Each row comes from the steps of one walk. Every step used is in the known rows, and no mark comes twice. Write the walk behind each row, first mark first.
In the rows, 128 means zero.
Known rows
v k: [111 121 148 116 115 133 133 114 143 146 165 111 131 109 139 170 102]
w x: [111 106 127 145 118 152 123 137 137 162 149 124 110 102 141 124 126]
b q v x: [131 169 178 145 126 128 120 107 219 142  76 101 124  98 103 142 131]
x b: [108 153 118 128 153 141 145 103 129 135 134 103 137 148 121 131 117]
x w k v: [125 123 121 149 173 104 139  99  84 146 132 137 104 104 126 181 183]
v k w: [113 111 142 131 155 114 127 100 127 145 155 114 113 104 150 160 127]
q v x w: [125 147 179 121 123 124 157 130 175 115 109 119 120 115  80 175 157]
w k v x b: [114 167 119 132 191 148 123  75 146 195  93 131 138 144 131 134 206]
q v x: [148 161 165 113 119 143 133 135 195 145  93 119 128 125  97 118 173]
w k v: [151 133 103 140 165 122 115 101 102 173 117 137 113 114 143 127 200]
b x w k: [112 103 110 123 146 146 150  97 131 132 143 112 132 105 126 163 131]
v x b: [ 89 160 143 119 153 154 134 103 176 153 108 119 153 159 116 136 130]
k w x b: [100 122 109 166 182 144 136  97 123 173 146 105 102 117 142 118 143]
b x v: [118 177 118  95 123 164 159 109 121 131 137 162 137 201 131 114 106]
k v: [135 147 140 135 147 106 125 109 111 147 104 168 117 144 126 115 176]
w x b q: [ 76 140 127 181 150 150 128  84 163 165 140  82 116  97 140 149  78]

Which walk is each row?
[100  87 140 151 145 137 124 108 138 180 171 110  95  79 162 157 129]  v k w x
[ 82 113 128 152 171 149 141  82 136 187 179  87 105  98 155 157 113]  v k w x b
[ 64 118 140 186 178 137 128  52 162 185 167  68 100  75 161 180  75]  v k w x b q
[123 151 159 163 150 127 131  97 192 141 105  68 111  56 107 210 142]  b q v x w k
[112 146 107 153 159 145 139 124  87 161 158 150  84 149 156 134 138]  k w x v
[101 169 135  78 113 168 164  97 135 141 178 147 140 181 143 156  80]  b x v k
[ 88 139 183 135 159  98 140 105 138 135  89 187 124 147 102 175 175]  k v x w
[102 155 158 161 126 162 149  76 196 181 172  39 104  62 129 173  81]  w x b q v k
[112 159 129 118 157 128 147 103  88 141 176 136 103 161 156 179 111]  x v k w
[117 123 122 126 168 128 149  77 113 151 119 153 122 123 122 151 178]  b x w k v
[ 97 177 154 125 174 132 134  81 156 170  79 161 144 178 112 123 180]  k v x b
[105 161 132  97 152 149 159  79 119 146 162 152 120 178 152 147 108]  b x v k w
[109 156 114 134 119 166 144 140 102 157 170 146 102 158 150 143 112]  w x v
[132 187 154 112 141 156 151 108 194 151 100  96 139 144  91 121 161]  q v x b
[119 165 135 174 139 153 145  89 183 164 139  57 101  80 116 133 108]  w x b q v
[116 178 158 142 138 137 153  69 188 145 154  46 122  90 116 178  80]  x b q v k
[141 139 146 127 141 141 146 123 168 143 121  88 115  80  98 186 179]  q v x w k
[ 94 176 130 164 199 134 111  48 170 195  80 110 134 115 139 159 162]  w k v x b q
